Each row comes from the steps of one path. Every step used is in the known rows, and no mark comes twice. Write the path behind each row, first mark first.
Known rows
a/e/u/s/h/p:   5   9  16  -3 -19  -3  -3  26  14  23  -4  12  22 -42 -21  -7  29 -56  81  10 -12 -12   8 -12   6
f/e/t: -12  14 -18  -3   5  28  18 -32 -29  -5  -8  -2 -32  -3 -37  -2   5   1  -5 -21   3  -2 -11  -5  29
s/f:   6  -7  18  -2  -6  17  -2   0 -17 -24 -26  -9 -16  -4  28  -1  -6  28 -43 -27   7 -68 -18  -1  13
u/s:   1 -26   9  26  -2  21   8 -55   6 -11 -32 -14 -41 -42  32 -26  -4  13  11  -1   4  -2 -20 -13  16
p/e/u:   2 -16  -2  -1  13  55   3  26 -11 -12 -12 -17  47   4  -7   8  -7 -31   3  -4  -8   1   6  31  -6
a/e/p: -23   1   6  -4   2  -4   8 -23  -7   9   7   7   2   3  37  10 -13  35  24 -21  -3 -20  14 -17   5
u/s/f/e/a/p/h/y:  27  13 -14 -22   7 -50 -25  33  19   2  21   5 -14  12  -2   1   2  44 -54  15  -2  58 -10  -2 -19
h/p/e:  -8  -7  -5   4  17  42  20  -2   8  26  23  -5  31 -36  16   0 -12 -25  -4   3 -11   3  26 -18   9
e/u/s/h:  11 -15   8   6 -10  25 -13  -4   4 -26 -51 -12 -20 -23 -22  -6  28 -37  32   8   5 -25  -9   7  -9
p/a/e/u/s/h:   4   4   1  -1  -7 -33  10  35  -2  -2 -14  -9  20  -2 -25 -17  15 -44  54  18   6  12   2   6   1
u/s/h/p/e:   9  -4   0   5  11  -1   9  -9  22  30  -5 -25  -5 -29   6 -11  30 -53   3  18  -6  20  32 -24   5
t/e/u/s/h:   1   0  26   2 -17  -5 -14 -41  -2 -13 -33 -33 -31  15 -25 -18  25 -60  53  10  -6 -22  -1  20   4
a/p/e/u/s/f:  17 -14  15   7  -6  22 -52  66  -1 -14  -6  14  32  37  18   8  34  18 -33  -8 -32  15   5  38   4
h/y:   8 -13  -5 -15   0  49  28 -15 -17 -10  -9  -2 -17 -43  28  -2 -31   3   3   2  15  -6 -13 -17  12
f/e/u/s/h:   5   9  -4 -11  -3 -14 -14  16   7 -13 -49  -8 -42 -18 -41 -19  35 -68  51   3  -8  -1  -7   8  -6
t/e/a/p: -16   6   7   9   4  -3  11 -66   2  13  32   5   7  27  37  -7 -23  44  -4   2 -17 -19  16   4   9
u/s/f:  13 -21  10  14 -14   7 -17 -26  -6 -21 -39 -10 -34  -6  30 -20   8  29 -39 -16   2 -32 -28  -3  21
a/p/h:   4   0  23  30  13 -10  -8  -4  21  -8  25 -21  16 -19  48  16 -22   1  10  -2   4 -26  13 -24 -26
h/p/e/u/s/f:   9 -18   2  -4  -8  45 -28  57   1   5  -7  13  42 -10 -25   4  25  -8 -16   3 -25   5  -4  23   3
e/u/s/h/y:  28 -14  -3 -19 -13  37  -2  18 -10 -20 -37  -2 -25 -37 -15   0  16 -25  31  18  11  10 -13   5  -6
h/s/f/e:  10  10   4  -2 -13 -32   1  -5  -5 -15 -19  21 -47  -7  -2  -6   8 -27 -19 -22  21 -12 -25   5   9
p/h:   5  -7  15  23  19   4   9 -12  11 -15  -9 -41   9 -39  15   2 -28 -21  -4  -3  13 -29  -6 -21 -23
t/e/p/a: -36  -6  -6  -7  -5  -5  11 -41 -15  16  25 -13 -11  38   2   2 -36  41   8  15  -2   3   9  -3  -2
f/e/a/p/h:  -5  21 -10   6  30 -45   1  -1  31  12  25  -7  16  -2   5   6 -21   7  -7   3  -9  20  13 -14 -33
t/e/u/s:  -6 -17  21  15 -14  30 -15 -56  -2 -13 -24 -13 -26   5 -17 -26  -5 -22  52   9 -16  -5 -18  28  11

Which path is each row?
 -8  -6 -10  15   7  21  16 -24   7   3  18  25  18  -6  46   4 -15  64 -31  -3  -5 -17   9  -8  -7
e/a/p
  3 -11  26   0 -28  18 -36 -33 -20 -24 -32  -9 -23  39 -20 -17  14   3   5  -7 -15 -35 -29  40  21
t/e/u/s/f
 16 -13   2   4   6  18  -6  27   6 -10 -36 -25  16  10 -21  -3  36 -60   5  14  -6  23  16  23 -12
p/e/u/s/h
-12   2 -13   6   4  10  48 -11 -37  10  24  -2  30  21 -20  -3 -15  33  -1  -6  18   6  -1  -3  38
p/a/e/t
 26  -6   9  29  -2 -40 -11  -4  22 -10  23  21  31  29  20  29  -3  33 -67   0  29  -1  -5   2 -32
e/a/p/h/s/f
-11   5 -30 -10  18   3  29 -28  -1   6 -13   4 -15 -23 -10 -20 -16   6 -17  -4  -3   6 -11  -4  -2
f/e/a
 -8  25 -11  -9  -5  -9  44  11 -20  42  47   7  41   5 -43  12   8 -12  21   8  19 -11  22 -31  28
s/h/p/a/e/t
 -1  -2  12  14  16  23   5   9   8   8  28  -6  24   6  61   6  -4   3 -27  -7 -16   3  33  -4   6
a/p/e
  6 -18   8  20   7  39 -30  36  13  -5   5   8  36  11  18  -2  14 -11   5   6 -29  41  17  25   0
a/p/e/u/s
 -3  -1  -3  14  20  53   6   8 -15   7  37   2  28  41  19  22  13  34 -53 -14  -8  14  32   7  27
a/p/e/t
  2  -4  16  28   1 -56   8 -16  24   7  24   6  14   6   9  26 -18 -15  30  -1  26  30  10 -15 -28
a/e/p/h/s
 -7  11 -10   3  -8 -20  32   1 -10  42  28   1  16  -5 -43  -8  24   4  27  19  15  27  13 -31  37
u/s/h/p/a/e/t
-18  17  -7 -33  -7 -12 -26  20 -14  -4 -15  13 -42  27  -1  16   5  39 -36 -28 -12 -27  -9  -3  -2
s/f/e/p
  3  -9   5  -3 -18 -14  -9  53 -17 -10 -10  11  32  22 -19 -14   3  18   8   1  -7  -1 -26  28  12
p/a/e/u/s/f
-22  15 -24 -37  -2 -31 -11  42 -20   4   0  11 -24  33 -17  14 -12  46 -46  -7  -2  -2  -4  -2  -7
s/f/e/p/a
  3   5   3  -6  -5 -25 -19  -8   1 -10 -37  -4 -57 -10   1 -29  20   5 -18 -19  -8  -6 -27  -2  22
u/s/f/e
 10  22 -23 -21  27 -27   7  17  16  14  39   1   5 -19   8  11 -34  15 -11  17   0  47   7 -15 -30
f/e/a/p/h/y
-23   6 -17   3  -1  21  44   0 -28  39  56  16  47 -13 -37   4 -14  23  13   2  10   5   8 -23  42
h/p/a/e/t
  4   3 -23 -10   1 -27  -7 -24   3  -3 -34   6 -36   8 -13 -31  16  36 -53  -9  -6  15 -29  10  10
u/s/f/e/a
 -2   5   0  -7   4 -53 -47  12  15 -10 -16 -18 -45  18 -21   9  14  14 -29  -6  -6  22 -12  -7 -25
u/s/f/e/p/h
  8  15 -11  -3  -8 -48  -7   9  10   4  14  52 -12  28  16   7  12  36 -51 -12  10   7  -5   7  -2
h/s/f/e/a/p
 12   1  18   3 -13 -15  -1   2   1 -10 -30 -10   4  -7  -7 -12  29 -47  63  -3  -4 -14   1   8   8
a/e/u/s/h
  0  -4   7   5  11  49 -16  47   2  -7  20  12  48  14  22  21   1 -13  -1  -3 -23  -5  24  28  -9
a/p/e/u
-36   6 -35 -20  12 -14  10  17  -7  13  10   7 -21   4 -14   5 -28  26  -5   6   0  20   4 -15  -8
f/e/p/a
 16  -4 -10  -4  17   6  14   2  13   2  40   2  27 -19  32  20 -42  41 -32  19   8  28   8 -16 -34
e/a/p/h/y
-13  -6  18  -3 -11  45  -3 -38 -19 -13  -9 -18   5  10 -16  -7 -20 -26  48  -3 -11 -39 -11  27   3
t/e/u
 15 -15   4  45   7 -28  11 -32  36  -1  31  20  29  -1  18  17 -20  20 -27  17  30  30   8 -10 -39
e/a/p/h/s
 19   4  -2 -30  -1  20  34  -1 -12  -6 -12 -17 -32 -38  24   7  -8 -23   1   5  24 -20   2 -20   2
s/h/y
-12   2  -1   3  11 -22  39  -5  -7  17  16 -12  27 -15  23 -19 -38  -2  20   0  12  -6   2 -13  20
p/a/e
 20  18  22   8 -10 -51 -46  68  18 -21  14  30  16  24 -28  32  14 -42   6 -10   6   1 -12  24 -37
a/p/h/s/f/e/u
-30  -3  11  -5  -4  11  -3 -68 -14   3   7 -11 -36  30  20   6 -19  29  21  -4  -9 -23  11  -2   6
t/e/p
-11   5 -26 -20 -14 -44  -3  25  -5   6   4  40 -34  36 -23  16  -3  16 -47  -1  21  31 -14   0  -7
h/s/f/e/p/a
  1  18  -4 -19 -10  -3 -17  19  13  16 -22  13 -24 -52 -55 -10  33 -72  77  11 -16   3   1 -13  -8
f/e/u/s/h/p
